Each row was made from one small tree. Brackets hold a mark, then the marks that hang from it, in the order of their numbers. Every link used is in the known rows. Write each row's tree.
Known rows
[J17 J13]: [ 0.782  2.659  1.589  1.442  0.566  3.397  1.404 -0.145 -0.312  3.078
  2.090 -1.023  1.539  0.021  1.302 -2.604  3.186  1.466  1.411  1.838
 -2.185 -0.438 -0.688  1.888  1.357]
[J87 [J13 J633] [J265 J17] J597]: [ 0.291 -0.326  2.318 -0.960  1.614 -1.801 -1.026  3.413  0.177 -1.616
 -0.152  0.767 -0.137 -2.722  0.673 -0.440 -3.525  0.027 -1.226  1.198
 -1.999  3.049 -0.705  1.730  3.277]
[J265 [J87 [J13 J633] J597]]: [ 2.227  0.374  0.107  0.809  0.417 -0.874 -0.809  2.650  1.034 -1.836
  0.163  2.452  0.686  0.470  0.564 -2.021 -1.346  1.486  0.606  3.513
  1.431  0.500 -1.802  2.205  3.500]
[J87 [J13 [J2 J265] [J633 J946]] J597]: [ 3.255 -0.371  1.065 -1.864 -3.213 -1.666 -0.549  1.380 -1.421 -2.410
 -1.629 -4.291 -3.118 -2.803  0.782  3.086 -0.237 -1.851 -2.340 -0.489
 -1.064  2.363 -0.614  0.312 -1.099]
[J87 J13 [J265 J17]]: [-3.374  1.642  2.532  0.546  0.245  0.318 -2.336  0.016  2.523  2.607
  2.260 -0.103  0.882 -2.128 -0.895 -1.863 -0.369  1.713 -1.248  0.057
 -5.091  1.887 -1.826  1.084  1.946]
[J17 [J13 J2 [J633 J946]]]: [ 2.770  1.439  0.416 -2.536 -2.276  1.223  1.845  0.497 -2.242 -0.872
 -0.143 -3.888 -1.062  1.631  1.505  0.254  2.307  0.130 -0.694  0.707
  1.329 -1.222  0.727  0.825 -1.230]
[J87 [J13 J2] [J265 J17]]: [-3.571  2.996  3.693 -0.572 -2.712 -0.620 -2.831  0.259  1.879  0.422
  2.347 -1.291 -0.814 -1.943  0.663  0.415  0.875  0.808 -2.566 -1.186
 -3.440  0.647 -2.119  0.055  0.273]
[J87 [J13 J2 J633] J597]: [ 2.929  2.261  3.371 -0.045 -1.432 -0.719 -0.253  4.395 -1.017 -4.129
  0.617 -1.050 -0.639 -1.299  3.494  1.850  0.032 -0.966 -1.273  2.254
 -0.265  0.952 -0.887  0.922  2.026]
[J17 [J13 J2 [J87 J265] J633]]: [ 0.539  5.697 -0.898 -0.781 -0.753 -0.969 -1.257  2.570 -0.595 -0.604
  1.246 -2.198 -0.867  0.904  1.714  3.987  3.124  1.336 -1.287 -1.129
  0.450 -2.673  1.163  2.455 -0.819]
[J13 [J87 J265 J597] J633]: [ 2.068  1.128 -1.749 -0.395  3.989 -2.292 -0.822  3.775 -0.124 -0.773
 -0.635  1.198  1.317 -0.762  0.307  4.159 -2.163  1.015 -0.856  1.283
 -1.092  0.198  1.192  2.305  2.848]
[J946 [J633 [J13 J87]]]: [-3.952  2.344  1.035  3.773  1.560  2.014  0.643  2.437  2.990  0.318
  0.752  2.109  2.815  1.300 -0.506 -1.477  0.325  1.534  0.289  0.596
 -0.764 -3.757  1.648  1.148  0.489]
[J87 [J13 J633] J265 J597]: [ 2.605  1.807  1.493  0.087  0.856 -0.496 -1.502  4.107  0.244 -0.531
  1.104 -1.020 -0.456 -3.165  2.056  1.487 -2.101  0.869 -1.439  1.872
 -4.612  2.440 -1.100  2.797  3.524]
[J2 [J13 J87 [J633 J946]]]: [ 1.466 -1.864 -2.789 -2.680  1.541  0.060  0.288  0.544 -0.553  1.186
 -0.445 -0.709  1.131  2.188 -2.066  1.086  2.386  0.427  0.673  0.393
 -0.333 -0.228  2.225  2.018 -1.158]
[J13 J2 [J87 [J265 J17] J597] J633]: [-0.894 -0.052  0.111 -2.513  2.045 -4.694 -0.711  3.350 -0.913 -3.750
 -1.551  1.760  0.115 -0.067  0.230  4.664 -2.325 -0.599 -2.100 -0.513
  2.333 -0.668  1.299  0.130  0.762]
[J2 [J13 J87 J633] J265]: [ 0.327 -0.389 -2.167 -0.001  1.188 -0.732 -0.963 -0.616 -2.053  1.522
 -0.847 -0.842  1.119 -0.327 -2.065  2.763  4.409 -2.222  1.144 -0.636
 -1.356  0.207  2.831  0.573 -1.713]
[J2 J13 J265]: [-0.390 -0.952  1.039  0.872 -0.483  1.955 -0.595 -3.454 -1.860  3.795
  0.885 -2.295  0.269 -2.689 -0.737  0.431  5.231 -1.860  0.967 -0.042
 -5.436  1.818  0.701 -0.818 -1.143]
[J87 J597]: [ 1.757 -0.430  1.958  1.057  2.969  1.359  0.998  1.501 -0.412  0.693
  0.826  1.147  2.147 -1.380  1.507 -0.118 -0.673  0.234  0.360  3.087
 -2.361  0.873 -0.710  0.686  3.328]
[J17 [J13 J87 J633]]: [ 1.176  3.255 -1.068  0.768  2.318  0.844  1.019  2.234 -0.644  0.384
  0.020  0.399  2.144  2.126  0.073 -0.474  2.363  1.357  1.597  1.299
  2.143 -2.208  1.495  3.563  0.758]
[J633 J946]: [ 0.824 -1.055 -0.422 -0.540  1.102  2.412  0.947 -1.493  0.834  2.866
  0.631 -1.170  2.461  0.329 -1.424 -1.243  0.358  1.291 -0.202  2.045
 -3.571  0.288 -0.307  0.112  1.172]
[J633 [J946 [J2 J265]]]: [-1.266 -1.037 -2.218  0.362 -0.598  2.592  1.252 -3.875  0.292  3.404
 -1.075 -3.068  0.419 -1.132 -1.692 -0.143  0.047 -2.049 -0.193 -1.572
 -2.302  1.615 -0.756 -3.043 -2.312]
[J87 [J265 J17 [J633 [J13 J2]]] J597]: [-1.333 -0.461  3.241  0.092 -1.122 -2.038 -0.852  0.487 -0.667 -3.432
  1.658  1.775 -2.965 -1.606  2.881  0.594 -3.469 -0.594 -0.572 -1.669
  1.166 -0.396  0.327 -2.386  0.023]
[J2 [J13 J87]]: [-0.992  0.581  0.119  0.543  2.116  1.181 -0.951 -0.452  0.666  2.996
  1.401  0.745  2.192  0.999 -0.559  1.230  4.427  0.940  1.306  0.392
 -2.529 -0.880  0.575  1.997  0.012]
[J87 J265 J597]: [ 1.681  0.508  1.157  0.575  2.639  0.419 -0.373  1.229  0.074  2.054
  1.300 -0.236  0.984 -3.255  1.307  2.112 -1.255  1.243 -1.093  1.725
 -5.590  1.379 -0.995  1.186  3.202]
[J946 J2]: [-1.714  1.848 -0.579  2.012  1.315  3.431  1.735 -0.765  0.853  1.869
  1.044  0.073  2.918  0.466  1.023 -1.175  0.188 -1.137  0.896  0.892
 -1.370 -0.089 -0.866 -1.906  0.719]
[J17 [J13 [J2 [J265 J633]]]]: [ 1.566  2.511  2.214  1.834 -3.541  1.566  0.591 -1.800 -3.310 -0.602
  0.683 -2.165 -1.303 -0.197  1.675 -0.450  3.880 -2.150  0.393 -1.234
  0.767 -0.670  1.329 -2.164 -2.417]
[J2 [J265 [J87 J597]]]: [ 0.467 -2.085 -1.054  1.733  0.877 -0.772 -0.469 -2.409 -0.005  1.593
 -0.625  1.554  1.086 -1.374 -1.447 -0.052 -0.153  0.298  0.521  1.603
 -0.396  0.893 -1.490 -0.598  1.456]

Write each row's tree
[-1.664  2.199  0.671 -1.538  0.367 -1.853  0.870  1.719 -1.293 -2.728
 -0.911  0.596  0.730  2.961 -0.040  0.311  1.930 -0.272  0.396 -0.404
  5.655 -2.939  1.902  1.205 -1.083] => [J265 [J17 [J13 J2 J87 J633]]]
[-4.347  0.605  0.003  4.146  0.972  0.697  1.496  1.613  1.650 -0.844
 -2.407  0.530 -0.933 -1.518  0.878  0.742 -2.668 -1.957  0.279 -2.834
  1.048 -1.265  0.522 -0.874 -1.544] => [J946 [J2 J265] [J633 [J13 [J87 J597]]]]
[-0.360 -4.081  1.288 -1.215  0.776 -1.072  0.266 -0.622  0.543 -0.774
  0.296  1.491 -2.686 -1.286 -0.199 -2.150 -6.213  0.809 -0.233 -1.284
 -0.282  1.553  0.099 -1.027  0.385] => [J87 [J265 J17 [J633 J13 J946]] J597]
[ 0.594 -1.177 -2.633 -0.520  1.882 -0.632  0.577  0.943  0.756 -0.253
 -1.429  1.427 -0.742  0.971 -0.212  2.189 -4.969  0.308 -0.723 -2.532
  1.282  0.842 -0.004 -1.027 -0.299] => [J13 [J87 [J265 [J633 [J946 J2]]] J597]]
[ 1.895  1.094 -2.182 -1.543  1.505  0.676  1.385  1.409  0.029  1.433
 -1.047 -1.148  1.257  2.555 -1.478 -0.793  1.248  2.007  0.767  0.418
  2.144 -1.687  1.365  3.725 -0.362] => [J17 [J13 J87 [J633 J946]]]
[ 0.435 -4.854  0.919 -0.628 -0.624 -1.596 -0.145 -0.758  1.646 -2.121
 -1.111  4.549 -0.125  2.587 -2.103 -5.557 -4.815  1.562  0.577  0.759
  4.449  1.898 -1.812 -0.456  1.750] => [J265 J17 [J87 J13 J597] [J633 J946]]
[-0.322 -4.866 -3.025 -1.522 -1.160  0.041  0.480 -4.817  0.035  2.243
 -2.258 -0.982 -3.052 -0.777 -0.623 -0.093 -0.203 -1.359  0.829 -2.587
  0.145  2.452 -2.130 -2.055 -2.428] => [J633 [J946 [J2 J13 [J265 [J87 J597]]]]]
[ 2.438 -1.783 -1.364 -0.870  2.631 -1.442 -0.520  1.216  0.496  0.270
 -0.412  1.450  0.061  0.651 -1.173  2.208 -3.506  1.856 -0.997 -0.625
 -1.138  0.841  0.893  1.095  1.040] => [J13 [J87 [J265 [J633 J946]] J597]]
[ 0.154 -0.367 -1.415 -0.203  0.711  2.605  1.959  0.297 -1.751 -0.263
  0.089 -0.401  1.121  0.533  1.927 -0.438  1.946 -2.964  1.839  0.916
 -0.678  0.705  1.250 -1.830 -0.564] => [J946 [J2 [J13 J633]]]
[-1.087 -0.744  2.426 -1.109 -0.883 -1.418  0.702 -0.923 -0.500 -2.079
 -0.539  2.135 -1.049  1.629  1.294 -1.964 -0.159  1.484  0.527  0.232
  4.850 -1.388 -2.140  0.330  0.537] => [J265 [J17 [J13 J2]] [J87 J597]]
[-4.017  1.750 -2.658  0.676  0.783  1.762  0.456 -1.591  4.352  2.627
  0.534 -0.440 -0.350  1.604 -0.046 -0.100 -1.327  1.442  1.045 -2.994
  1.327 -2.194 -1.357  0.642 -2.132] => [J633 [J13 J87] [J946 J2]]
[-2.006 -0.894 -2.149 -1.448  0.995  2.057  0.629 -1.667  1.636  3.125
 -0.309 -0.822  0.037  2.020 -0.685  0.793  1.691  0.186  0.843 -2.766
 -0.579 -0.012 -0.486  0.067 -2.494] => [J633 [J946 [J2 [J13 J87]]]]
[-0.512 -3.501 -0.705 -1.153 -0.811 -4.443 -0.130 -1.152 -2.468 -3.940
 -3.121  2.032 -0.297  0.208 -1.267  0.955 -1.374 -2.801 -0.363  0.810
  5.164 -0.128  0.815 -2.984 -0.267] => [J13 [J2 [J265 J17 [J87 J597]]] J633]
[ 0.893  3.004  0.738 -0.012  2.667 -0.219 -0.749  1.769  0.610  2.671
  0.764 -0.354 -0.957 -1.411  1.550  2.252  0.365  3.269 -0.094 -0.817
 -2.088 -0.323 -1.075  4.659  1.566] => [J17 [J13 [J87 J265 J597]]]
[ 1.862 -2.658 -1.404  1.005 -0.580  1.591  0.737 -2.850 -1.499  1.630
 -0.750 -0.955  1.170 -0.037 -2.954 -1.671  0.537 -1.681  0.128  0.467
 -1.705  1.289  1.718 -2.877 -1.165] => [J2 [J265 [J633 J946]]]
[-0.193 -0.206 -1.346  0.317 -3.999 -0.044 -0.575 -3.116  1.649 -1.440
  2.115  1.533 -1.508  3.482  0.110 -2.563 -0.204  1.827  0.601 -0.225
  3.673 -3.248 -0.377 -2.348 -1.742] => [J265 J87 [J633 [J13 J2] J946]]
[ 1.954 -0.346 -0.760 -2.199 -1.312  0.196  1.246  0.504 -1.436 -1.653
 -0.047 -2.353  0.883  1.473 -0.229  1.517  0.915 -0.769 -1.493  2.113
  0.005 -0.948  1.482 -1.064 -0.459] => [J13 J2 [J633 J946]]
[-0.436  2.846  2.095  2.480 -2.497  1.603  0.064 -0.366 -0.210 -2.302
  3.263  0.647 -0.288  0.842  2.813 -0.781  1.288 -0.712  0.786  0.376
  0.883 -2.907  0.568 -2.384 -0.549] => [J265 [J633 [J13 J2]]]
[-3.485 -1.813 -0.600  2.320  0.159 -0.161 -0.167 -2.694  1.730 -1.136
  1.616  6.084  1.609  3.346 -1.715 -6.468 -1.856  1.046  2.971  1.168
  4.777 -2.125  0.242 -2.324  0.527] => [J265 J17 J87 [J633 J13]]
[-0.040 -6.212 -1.414 -1.722  0.999 -3.000  0.185 -1.879 -2.954 -1.476
 -2.922  2.560 -0.553 -0.622 -2.207 -1.162 -0.136 -2.512  1.500  0.882
  2.437  2.362  1.092 -1.441 -0.228] => [J2 [J13 J633] [J265 J17 [J87 J597]]]
[ 2.393  2.050  1.796  1.432 -1.351 -1.158  0.061  0.326 -2.911 -2.147
 -0.996 -0.516 -2.453  0.052  1.865  2.588  1.754 -1.013  0.274 -2.591
  3.968 -0.826  0.988 -0.037 -1.904] => [J17 [J13 [J2 [J265 J633]] [J87 J597]]]
[ 1.460 -1.363 -0.407 -0.122 -3.462  0.559  0.395 -2.964 -2.259 -0.527
 -0.295 -2.461 -0.570  0.196 -1.048  0.927  1.432 -2.128 -1.208 -0.784
 -0.601  0.124  1.547 -4.175 -2.503] => [J13 [J2 [J265 [J633 J946]]]]
[ 2.776 -0.636 -0.183 -2.289 -2.981 -2.119 -0.907  1.884  1.141 -3.374
 -0.607 -0.434 -1.688  1.377  0.895  0.204 -1.602  1.684 -1.649  1.409
  2.888  0.163 -2.061  1.116  0.894] => [J265 [J87 [J13 J2 [J633 J946]] J597]]
[-0.986  1.790 -0.142 -1.913 -0.876 -2.216 -2.266  0.370  2.813  0.457
  1.380 -2.073 -3.726 -1.586  1.922  5.057 -1.534  2.705 -2.117 -3.225
 -1.373 -1.448 -1.575  2.504 -1.454] => [J633 [J13 J2 [J87 J265 J597]] J946]
[-7.688 -1.063  1.116  3.313 -0.455  2.272  2.502 -1.192  0.871 -0.153
 -1.697  0.505  0.053 -1.266 -0.783 -3.928 -1.994 -3.546  0.711 -2.189
  0.528 -0.556  1.081 -4.228 -2.349] => [J946 [J2 [J265 J17]] [J633 J13]]
[-0.435 -4.628 -0.294 -1.619  3.083 -3.390 -0.143  0.236 -3.088 -0.948
 -3.384  1.413 -0.373 -1.369 -1.951  1.982  0.122 -3.289  1.303 -0.897
  1.751  2.098  2.460  0.233 -0.865] => [J2 [J13 [J87 J597] J633] [J265 J17]]
[ 3.176  0.023 -0.900 -1.435  0.307  2.216  2.456  0.676 -1.360  1.303
 -0.478 -2.677  0.713  1.172 -0.267 -2.704  1.202  0.757  0.835  2.266
 -0.110 -0.132  1.059  2.121  0.298] => [J17 [J13 [J633 J946]]]
[-1.922  2.771 -0.607  1.177 -0.752 -0.854 -1.939 -1.550 -0.008  1.173
  0.092 -1.354  1.106 -0.482 -1.197  4.520  4.065 -0.871 -1.096 -1.271
 -0.686 -1.631  0.430 -0.627 -1.927] => [J13 [J2 J265] J87]
[ 0.310  0.614  0.480  2.219 -0.872 -0.449 -2.320 -1.485  1.794  1.969
 -0.032  0.512 -0.495 -2.335 -0.565 -1.301  0.304  1.465  0.149  0.602
 -1.367  2.105 -3.244  1.169  1.552] => [J2 [J265 [J87 J13 J597]]]
[ 2.186  0.347 -0.074 -0.714 -0.606  1.360 -0.027  1.606  1.151  0.651
  0.664 -1.984  1.067  0.245 -1.161 -1.974 -0.135  0.857 -0.556  2.251
 -2.150  1.365 -0.244  1.779  1.259] => [J87 [J13 [J633 J946]]]
[-3.713 -4.126 -0.981 -0.103 -0.407 -0.784 -1.130 -5.383 -0.575  2.744
 -0.284  1.753  0.721  0.065 -3.508 -2.691  3.299 -1.034  1.654 -0.451
 -0.144  1.010  0.087 -1.944 -1.545] => [J2 J13 [J265 J17 J87]]
[-1.291  0.607 -2.101  0.894 -1.448  2.493  0.516 -1.560  1.991  1.297
  1.911 -0.932 -2.067 -0.019  1.201 -1.685 -3.289  0.311  0.333 -2.597
 -1.305 -0.167 -0.196 -2.287 -1.871] => [J87 [J265 [J633 J13 [J946 J2]]]]
[ 0.403  1.000 -1.455 -0.641 -1.047  2.184  1.284  1.394  1.839 -0.095
 -0.207 -1.993  0.044  0.748  0.168 -1.763 -1.730 -0.823 -0.147  0.464
 -0.228  1.289 -1.219 -0.153 -0.106] => [J87 [J13 [J633 [J946 J2]]]]
[ 1.943  1.152  2.261  1.672 -3.174 -0.940 -1.393  1.223  0.788 -4.026
  1.562  3.053 -0.814  1.683  2.086 -0.871 -0.794  1.084 -0.322  1.105
  3.150 -0.403 -2.100 -0.749  1.659] => [J265 [J87 [J13 J2] J597] J633]
